Each row was made from one small tree. The marks that hang from a mark follow it in brackets, in alphabetical order. Every link used is in the known rows. Write each row's tree.
In the rows, zero is written as 128.
Known rows
voper[bedi goda]: [129 121 126 141 128 121 122 137 129 129  98 120 124 112 132 142 135 118
 115 141 136 128 118 143 193 124 114 120 123 135 116 117 129 116 136 128
 130 125 107 144 122 128]
goda[molo[feve[paneb[finiv]] tuzit]]: [ 99 100 139 130 132 151 115 157 110 143 116  93 128 131 131 159 136 108
 102 123 115 166 134 134 222 129 120 123 130 138 122 135  93 149  60 124
 125 114 144 150 112 138]
paneb[feve[molo[tuzit]] finiv]: [125 107 142 123 129 151 120 143 150 134 130 105 131 128 132 138 115 123
 116 115 125 150 111 137 235 127 131 128 132 156 122 136 102 141  97 132
 150 127 137 157 119 144]
kedobe[voper[bedi goda]]: [134 127 140 160 127 140 126 139 131 122  91 118 122 118 131 152 130 123
 120 143 136 138 110 131 174 122 120 112 120 120 118 114 125 120 148 122
 126 131 100 141 120 139]
rabo[tuzit[molo[feve]]]: [107 110 137 139 129 147 139 133 100 132 123 130 125 142 139 141  99 111
 103 109 129 138 112 139 193 132 124 126 139 123 125 148 109 141 125 128
 160 128 125 150 114 143]
tuzit[molo[feve[paneb[finiv]] goda]]: [109  92 122 128 129 121 124 163  90 131 122 111 133 139 150 137 131 120
 110 156 121 162 139 144 171 124 128 132 139 158 130 143 120 159 113 117
 142 139 141 178 127 143]
pomu[bigo feve[molo[goda tuzit]]]: [143 112 160 125 126 124 112 146  91 132 146 116 126 125 149 121 110 128
 132 118 131 159 133 147 117 120 120 126 130 161 105 139 133 124  95 126
 133 154 129 155 107 146]
goda[molo[feve tuzit]]: [111 115 136 132 133 165 124 139 106 141 123 109 126 128 133 144 115 113
 105 102 123 147 121 138 166 134 119 126 128 135 113 141  95 122  81 134
 137 133 133 148 101 134]
feve[molo[goda tuzit] paneb[finiv]]: [150  97 157 135 128 123 125 159 127 138 125  96 132 124 145 136 130 121
 113 150 116 160 150 149 170 122 123 132 129 149 122 128 115 159  89 118
 120 126 148 165 127 145]
voper[bedi goda kedobe]: [139 124 142 136 130 113 112 138 129 129  96 114 120 106 119 138 138 123
 107 138 142 118 115 140 204 122 110 128 119 158 114 120 130 120 117 121
 143 112 109 146 129 136]
feve[paneb[finiv[guses]]]: [117 114 116 123 126 141 113 145 131 122 114 109 132 137 124 140 128 117
 119 151 120 149 131 132 181 128 127 135 137 122 139 116 121 157 112 119
 127 109 140 113 144 128]
voper[goda]: [145 123 135 144 127 105 124 131 124 128 111 127 128 116 138 128 141 124
 123 142 133 132 125 135 166 123 123 131 128 149 126 114 120 120 131 126
 134 136 122 148 129 133]
kedobe[voper[bedi goda[molo]]]: [117 130 154 151 129 137 123 146 133 129  84 119 118 124 129 156 121 109
 111 118 134 139 117 130 198 123 114 112 115 131 109 123 116 120 144 124
 114 128 102 139 124 139]
molo[feve tuzit]: [130 112 122 142 131 168 126 133 103 135 129 109 130 126 136 141 126 127
 113 125 126 146 115 139 147 133 124 126 132 123 120 132 105 122  87 132
 150 138 130 150  98 134]
goda[molo[tuzit]]: [114 123 148 139 131 146 127 132 124 141 119 114 124 133 126 139 118 117
 120  97 125 141 134 130 153 132 121 127 122 136 114 137 103 122  95 136
 118 118 131 136 119 129]
pomu[bigo feve[paneb]]: [109 116 144 116 125 104 102 147  96 125 140 127 125 125 133 135 134 122
 137 127 127 156 135 120 161 117 126 115 135 126 125 129 149 132  96 119
 118 140 127 124 125 139]
bigo[pomu[feve[molo[tuzit] paneb]]]: [166  99 164 126 133 101 122 146 118 135 123 100 130 120 148 123 110 128
 106 122 117 168 136 132 177 122 130 125 139 106 111 118 124 149  73 122
 131 139 129 151 127 147]
paneb[feve[molo] finiv]: [120 115 134 103 127 132 119 146 157 127 132 119 132 125 130 130 117 122
 115 120 126 139 113 133 230 123 132 127 133 157 130 136 114 146 125 126
 149 134 135 150 131 142]
goda[molo[feve]]: [108 123 127 113 132 144 122 142 112 134 124 124 127 127 131 137 116 112
 105 109 124 134 121 134 163 130 121 127 129 135 119 140 109 127 108 129
 135 138 131 140 113 133]
paneb[feve[molo] finiv[guses]]: [121 116 119 101 126 158 113 144 156 119 127 116 134 134 128 127  97 115
 109 124 127 139 103 142 228 127 129 138 140 148 130 129 113 148 131 129
 159 133 135 132 134 137]
feve[molo[goda] paneb]: [158 108 154 120 128 107 127 155 130 127 135 123 132 115 147 120 118 118
 108 147 119 141 151 147 128 120 125 133 131 126 121 130 136 149 127 116
 121 149 143 161 132 144]
molo[feve[paneb] goda tuzit]: [149  92 130 152 131 155 121 152  85 130 134 105 135 115 149 135 132 126
 106 158 118 164 137 152 120 129 123 128 130 122 119 125 113 135  82 124
 138 143 142 170 100 142]
vemu[bolave[kedobe[voper[goda]] mato]]: [145 147 145 156 139 131 127 152 143 131 101 131 119 119 119 124 138 138
 114 127 143 138 117 136 150 124 136 127 121 167 125 107 117 142 148 128
 141 139 113 130 154 151]
vemu[bolave[kedobe mato]]: [120 146 126 119 141 136 128 147 144 137 128 134 121 124 109 114 129 138
 114 108 136 124 128 139 134 132 135 132 124 157 128 123 130 146 133 136
 139 124 127 116 155 134]
goda[molo[feve[paneb] tuzit]]: [113 103 143 133 133 155 120 152 105 140 123 104 127 121 136 153 123 106
  97 112 117 157 133 135 192 131 119 123 130 115 116 136  99 133  66 128
 127 132 139 151 106 139]
kedobe[bolave voper[bedi goda[molo]]]: [111 131 136 150 132 163 123 156 122 127  83 115 115 134 122 161 129 115
 117 116 135 139 114 120 203 125 110 111 115 126 109 126 122 131 133 115
 117 135 106 138 119 146]
bigo[pomu[feve[molo paneb[finiv]]]]: [149 103 152 103 130  81 116 156 133 133 119 103 130 127 140 123 121 128
 111 140 116 164 137 124 208 117 133 125 141 133 124 118 129 168  91 114
 126 126 133 140 145 144]
bolave[kedobe[voper[bedi]] mato]: [118 141 142 152 139 169 130 147 150 127 104 121 113 128 107 147 127 130
 108 110 136 130 114 136 146 132 131 116 116 135 128 122 133 140 153 131
 130 112  90 108 153 133]
paneb[feve]: [118 117 118 123 128 145 119 132 131 119 136 132 133 120 128 123 121 128
 123 125 130 134 111 131 166 128 134 125 129 130 127 130 123 123 130 134
 146 137 127 141 121 135]
paneb[feve finiv]: [105 114 114 120 127 144 115 138 140 124 129 120 133 130 123 130 133 130
 127 136 127 144 112 127 201 127 134 124 130 156 135 130 116 139 123 130
 144 119 133 138 129 134]
tuzit[molo[goda]]: [124 115 133 136 129 116 137 137 101 128 126 133 129 142 146 117 116 129
 126 130 132 135 138 142  98 127 128 137 129 151 121 145 131 134 149 127
 133 143 129 164 133 134]
lalaz[vemu[bolave]]: [144 128 115 106 136 120 132 123 123 128 134 135 133 133 119 113 122 133
 136 135 134 130 131 124 117 130 128 122 122  96 115 132 143 124 127 131
 124 130 151 125 117 135]
vemu[bolave]: [121 137 118 113 131 131 127 135 129 132 131 132 129 126 124 117 120 134
 131 126 132 128 128 130 130 128 129 126 126 126 119 128 131 133 122 129
 132 133 143 129 120 134]
molo[goda]: [147 119 127 137 127 129 128 134 112 125 132 128 132 125 138 115 127 133
 128 150 128 134 138 143  77 127 127 133 123 145 123 127 130 129 136 128
 126 133 133 145 126 130]
lalaz[vemu[bolave[kedobe]]]: [135 140 121  99 139 132 126 127 135 130 135 138 128 136 106 111 132 134
 125 136 135 123 139 120 134 133 138 130 115 130 119 134 145 132 116 130
 131 117 148 115 130 136]
feve[paneb]: [128 117 137 130 128 119 125 140 126 127 128 123 130 122 131 133 135 120
 121 137 121 139 139 127 153 125 129 124 131 107 131 123 132 140 114 122
 119 129 135 133 133 133]
molo[feve]: [127 120 115 122 129 146 122 135 109 128 132 123 130 123 134 132 126 125
 113 131 126 135 115 135 143 130 127 127 135 128 127 131 118 127 116 127
 147 143 129 141 110 133]
pomu[feve[paneb]]: [129 111 132 122 129 100 120 147 110 120 130 121 130 116 135 130 141 126
 126 123 125 156 128 124 151 122 133 121 134 130 124 126 138 140 100 120
 124 136 129 131 129 138]
bigo[pomu[feve[molo paneb]]]: [160 106 154 106 132  80 121 149 126 127 126 115 130 118 145 116 111 126
 105 129 118 155 137 128 172 118 131 126 141 110 117 117 138 153 100 118
 129 143 129 143 139 145]
bolave[mato]: [137 124 130 140 134 121 137 135 134 131 124 127 123 122 126 126 129 130
 122 111 133 130 120 141 119 128 125 126 132 128 131 120 124 131 146 136
 131 130 114 126 148 127]

Which tree is each row?
[136 106 159 127 129 124 125 153 143 142 123  96 128 128 135 148 131 115
 114 129 117 154 140 134 223 124 126 128 134 136 128 130 112 159  83 119
 123 118 144 150 130 142]	feve[molo[tuzit] paneb[finiv]]
[112 104 117 119 129 133 115 154 116 131 124 107 131 125 131 146 146 120
 110 154 117 154 128 131 204 125 129 123 138 132 137 126 116 154  89 116
 135 124 141 141 122 138]	molo[feve[paneb[finiv]]]
[148 125 130 139 132 123 114 142 111 129 106 117 122 122 118 130 152 134
 120 138 140 122 118 121 185 124 116 138 124 168 123 121 125 137 106 110
 147 134 127 148 131 147]	voper[goda kedobe[bolave]]
[148 106 139 124 131  92 117 141 107 124 123 116 131 122 139 116 126 135
 117 145 120 160 136 122 140 122 135 121 137 106 122 111 137 145  94 121
 126 128 126 130 135 137]	bigo[pomu[feve[paneb]]]
[123 129 155  98 126 106 110 141 116 129 143 129 123 129 136 126 110 120
 133 101 131 140 124 127 163 117 124 123 137 144 117 141 143 128 115 122
 131 155 123 132 122 142]	pomu[bigo feve[molo]]
[114 106 129 118 128 100 115 153 116 124 122 109 130 125 130 137 154 128
 132 136 123 165 128 121 183 121 133 121 135 156 132 124 130 155  90 117
 122 117 134 129 136 137]	pomu[feve[paneb[finiv]]]
[123 130 117 158 138 179 136 153 127 125 103 114 114 136 113 155 126 135
 124 108 137 137 104 128 143 130 117 107 123  95 123 124 137 143 154 123
 125 134  96 120 134 140]	kedobe[bolave[mato] voper[bedi]]
[153 101 144 134 129 156 124 143 127 127 143 116 135 113 147 119 104 127
 110 125 127 148 123 156 150 128 128 133 127 148 111 136 113 128 115 135
 151 152 136 177 111 147]	paneb[feve[molo[goda tuzit]]]
[164 112 154 139 129 137 132 139 122 135 134 112 131 121 147 122 111 126
 116 131 125 142 139 153 112 127 123 135 127 143 111 134 119 131 115 128
 134 143 137 165 116 140]	feve[molo[goda tuzit]]
[121 106 117 130 131 134 132 143  85 128 129 127 132 137 151 123 113 126
 112 134 131 143 126 149 116 129 125 136 135 151 120 148 121 133 136 127
 150 157 130 176 115 138]	tuzit[molo[feve goda]]
[128 151 139 140 139 155 130 149 147 131 119 131 119 131 109 123 123 143
 118 114 137 134 120 129 116 130 141 124 121 144 128 121 126 148 145 130
 136 130 119 111 153 146]	vemu[bolave[kedobe[voper] mato]]
[134 102 133 121 129  91 113 148 112 128 116 105 131 131 134 123 138 136
 122 154 118 168 137 120 175 120 135 120 137 132 129 112 131 159  87 118
 123 109 131 126 143 136]	bigo[pomu[feve[paneb[finiv]]]]
[123  95 126 131 130 124 128 156  84 125 129 124 133 130 155 130 121 119
 104 144 124 154 139 148 140 126 126 132 139 131 123 144 126 146 122 120
 143 157 137 181 120 143]	tuzit[molo[feve[paneb] goda]]
[140 108 160 107 125  94 107 160  98 125 147 126 128 119 149 120 116 119
 126 136 124 159 146 141 143 113 122 124 134 141 114 136 150 142 110 114
 120 160 135 153 125 151]	pomu[bigo feve[molo[goda] paneb]]
[138 111 144 125 130 154 125 137 141 131 138 117 132 118 137 131 105 121
 110 103 127 143 112 141 202 128 130 128 132 129 116 137 109 127 104 135
 152 145 132 161 113 144]	paneb[feve[molo[tuzit]]]
[135 106 134 111 127 132 118 152 142 124 137 120 135 122 139 117 116 127
 117 146 125 144 123 149 177 122 130 133 129 174 124 136 119 148 134 126
 148 138 140 165 128 145]	paneb[feve[molo[goda]] finiv]
[129  95 117 128 128 133 115 160 100 126 129 108 135 122 143 134 145 127
 111 177 117 160 138 146 148 124 126 129 132 149 133 126 119 155  99 116
 134 131 145 159 119 140]	molo[feve[paneb[finiv]] goda]
[135 142 148 155 137 151 133 141 148 127 115 127 117 133 113 135 132 136
 116 114 134 134 120 126 119 130 140 127 122 151 137 119 124 143 151 129
 134 123 104 112 161 139]	bolave[kedobe[voper] mato]
[158 122 133 151 139 114 122 149 117 132 104 115 117 118 115 129 152 136
 113 119 144 123 110 135 176 124 112 136 128 169 126 113 123 140 121 118
 148 137 113 147 151 146]	voper[goda kedobe[bolave[mato]]]
[151 141 135 133 145 144 137 137 143 127 123 136 123 139 104 119 125 141
 123 122 141 137 123 122 108 132 140 121 115 121 123 123 137 139 148 132
 128 125 127 106 148 145]	lalaz[vemu[bolave[kedobe[voper] mato]]]
[143 135 124 112 146 125 132 134 142 133 131 138 124 131 105 110 131 137
 120 118 139 126 132 133 126 134 134 128 118 130 122 127 141 137 136 138
 133 120 134 111 151 135]	lalaz[vemu[bolave[kedobe mato]]]
[163 100 160 138 129 126 129 153 120 133 134 109 132 117 150 129 118 119
 110 139 118 153 150 152 138 124 122 133 129 125 115 128 123 143  98 122
 124 143 144 169 119 145]	feve[molo[goda tuzit] paneb]
[136 128 142 168 138 138 134 156 122 130  92 120 114 134 125 147 135 124
 119 101 138 144 113 125 168 124 116 119 124 142 121 117 108 140 153 122
 121 149 107 142 145 149]	kedobe[bolave[mato] voper[goda[molo]]]
[131 131 160 154 128 122 126 140 130 128  96 125 123 129 134 142 128 115
 119 121 132 142 123 122 164 121 124 122 120 147 119 121 107 124 138 122
 117 138 116 143 130 144]	kedobe[voper[goda[molo]]]
[137 108 144 124 127 149 118 151 141 134 117  92 130 135 134 146 113 110
 107 128 118 156 129 143 220 128 122 138 139 121 127 123 108 160  89 120
 134 117 143 133 133 137]	feve[molo[tuzit] paneb[finiv[guses]]]
[138 132 124 160 137 162 139 148 124 124 116 121 118 141 119 141 130 141
 131 110 134 141 109 120 115 129 126 118 128 113 131 120 127 146 148 121
 128 145 111 120 142 145]	kedobe[bolave[mato] voper]
[108 104 132 127 132 128 111 163 113 132  98 112 123 104 137 157 130  95
  86 130 125 145 123 148 252 123 108 116 126 122 111 124 115 127 102 121
 127 136 117 161 112 138]	voper[bedi goda[molo[feve[paneb]]]]
[130 102 126 143 131 154 121 146 101 134 129 103 131 120 140 148 133 120
 106 135 118 157 127 138 174 130 124 123 135 105 124 127 110 133  70 125
 141 137 137 154 102 140]	molo[feve[paneb] tuzit]
[126 119 161 145 134 131 113 143 123 142  88  99 116 111 118 149 128 111
  98 105 139 129 121 141 228 126 102 127 111 163 101 129 106 116  88 129
 131 103 111 153 121 136]	voper[bedi goda[molo[tuzit]] kedobe]
[133 150 143 142 132 139 118 145 139 128 105 131 124 127 121 126 138 136
 120 144 137 136 124 122 163 125 140 128 116 166 122 115 120 138 130 121
 140 137 128 131 134 153]	vemu[bolave[kedobe[voper[goda]]]]
[115 107 102 117 127 160 109 152 116 123 117 103 134 133 131 144 126 114
 104 155 118 156 118 140 204 130 124 134 143 119 139 119 113 155  94 118
 146 122 140 125 124 133]	molo[feve[paneb[finiv[guses]]]]
[177 108 146 113 131  92 124 142 113 126 131 120 132 121 152  95 102 138
 113 142 124 150 135 145  94 120 130 134 133 145 109 122 135 143 124 123
 138 148 126 154 131 142]	bigo[pomu[feve[molo[goda]]]]
[124  89 146 148 130 139 134 152  81 127 128 127 130 131 152 136 107 110
  97 143 123 155 135 153 163 128 124 128 137 118 123 142 115 154 116 120
 150 134 137 170 116 150]	rabo[tuzit[molo[feve[paneb] goda]]]
[144 121 125 149 140 130 120 155 123 133  92 110 112 112 110 142 145 131
 106 117 146 120 104 143 206 125 103 125 122 152 117 115 133 137 126 120
 143 125  98 145 144 140]	voper[bedi goda kedobe[bolave[mato]]]
[129 116 135 106 126 129 117 153 149 127 117 108 131 134 130 138 112 108
 107 135 118 145 131 138 215 124 124 138 141 120 134 123 121 165 116 116
 131 124 143 124 145 136]	feve[molo paneb[finiv[guses]]]
[138 124 125 173 137 157 132 156 123 125  87 113 114 126 123 156 139 130
 120 121 142 141 100 136 178 125 112 109 123 118 119 110 128 136 158 120
 130 141  89 138 134 144]	kedobe[bolave[mato] voper[bedi goda]]
[148 105 136 114 125 131 118 159 133 122 122 108 134 130 141 124 111 114
 107 159 118 151 141 154 161 123 123 143 136 139 129 122 124 167 125 115
 131 131 146 141 144 138]	feve[molo[goda] paneb[finiv[guses]]]
[141  98 140 131 128 151 120 150 133 130 136 105 135 122 141 125 115 128
 116 139 125 157 122 153 186 125 129 132 127 171 118 135 105 141 106 131
 149 134 141 173 116 146]	paneb[feve[molo[goda tuzit]] finiv]
[144 103 122 150 131 166 125 138  86 131 134 108 133 119 147 130 125 133
 112 149 125 153 124 154  97 132 122 131 128 140 115 130 108 122  95 132
 148 142 136 165  96 137]	molo[feve goda tuzit]
[ 96 108 130 110 130 133 114 161 119 136 117 108 128 130 129 151 136 107
 102 131 115 153 134 130 218 126 122 123 132 143 129 135 106 154  86 118
 124 119 142 141 125 137]	goda[molo[feve[paneb[finiv]]]]
[129 128 121 160 130 166 124 149 120 122  90 114 118 130 125 157 139 129
 126 140 137 139 109 122 187 125 115 111 120 119 116 118 131 133 139 113
 129 141 104 139 115 146]	kedobe[bolave voper[bedi goda]]
[162 105 149 132 130 122 127 145 106 129 137 109 131 117 151 118 116 131
 121 116 129 159 127 151 109 124 127 131 129 167 105 136 122 132  99 129
 137 151 131 163 114 145]	pomu[feve[molo[goda tuzit]]]
[134 124 125 135 133 139 111 148 115 129  95 110 117 117 111 143 146 129
 113 134 142 118 112 130 214 125 106 128 118 153 114 122 135 134 106 112
 143 121 113 146 123 142]	voper[bedi goda kedobe[bolave]]
[146 108 138 114 128 136 123 146 133 120 146 132 136 113 144 110 105 125
 112 133 128 137 124 152 141 124 129 133 128 149 118 136 126 133 141 130
 150 159 135 169 122 146]	paneb[feve[molo[goda]]]
[129 121 162 116 127 125 112 140 109 136 141 114 122 130 138 134 110 122
 132  95 130 153 123 131 174 121 122 122 135 145 110 140 130 122  88 127
 132 148 125 140 111 143]	pomu[bigo feve[molo[tuzit]]]
[129 110 140 147 132 142 120 141 101 140 106 108 126 118 143 145 129 109
 100 115 129 149 117 145 201 129 114 129 128 156 110 127  87 114  85 132
 143 141 128 169 103 139]	voper[goda[molo[feve tuzit]]]
[133 119 145 123 133 113 109 146 109 135 103 117 124 111 127 133 132 112
  91 120 135 127 116 137 209 124 112 139 125 180 114 129 101 125  94 121
 152 133 127 161 121 146]	voper[goda[molo[feve]] kedobe]
[ 94  94 142 135 128 135 132 152 103 135 115 114 127 144 138 157 119 105
 102 131 121 157 125 135 252 128 126 123 142 126 136 144 106 168  99 118
 149 108 137 153 125 147]	rabo[tuzit[molo[feve[paneb[finiv]]]]]
[ 96 103 108 117 128 148 118 154 105 126 111 108 132 150 138 147 113 108
 103 133 123 158 119 138 225 130 126 138 149 127 136 137 111 160 109 119
 153 131 137 144 132 135]	tuzit[molo[feve[paneb[finiv[guses]]]]]
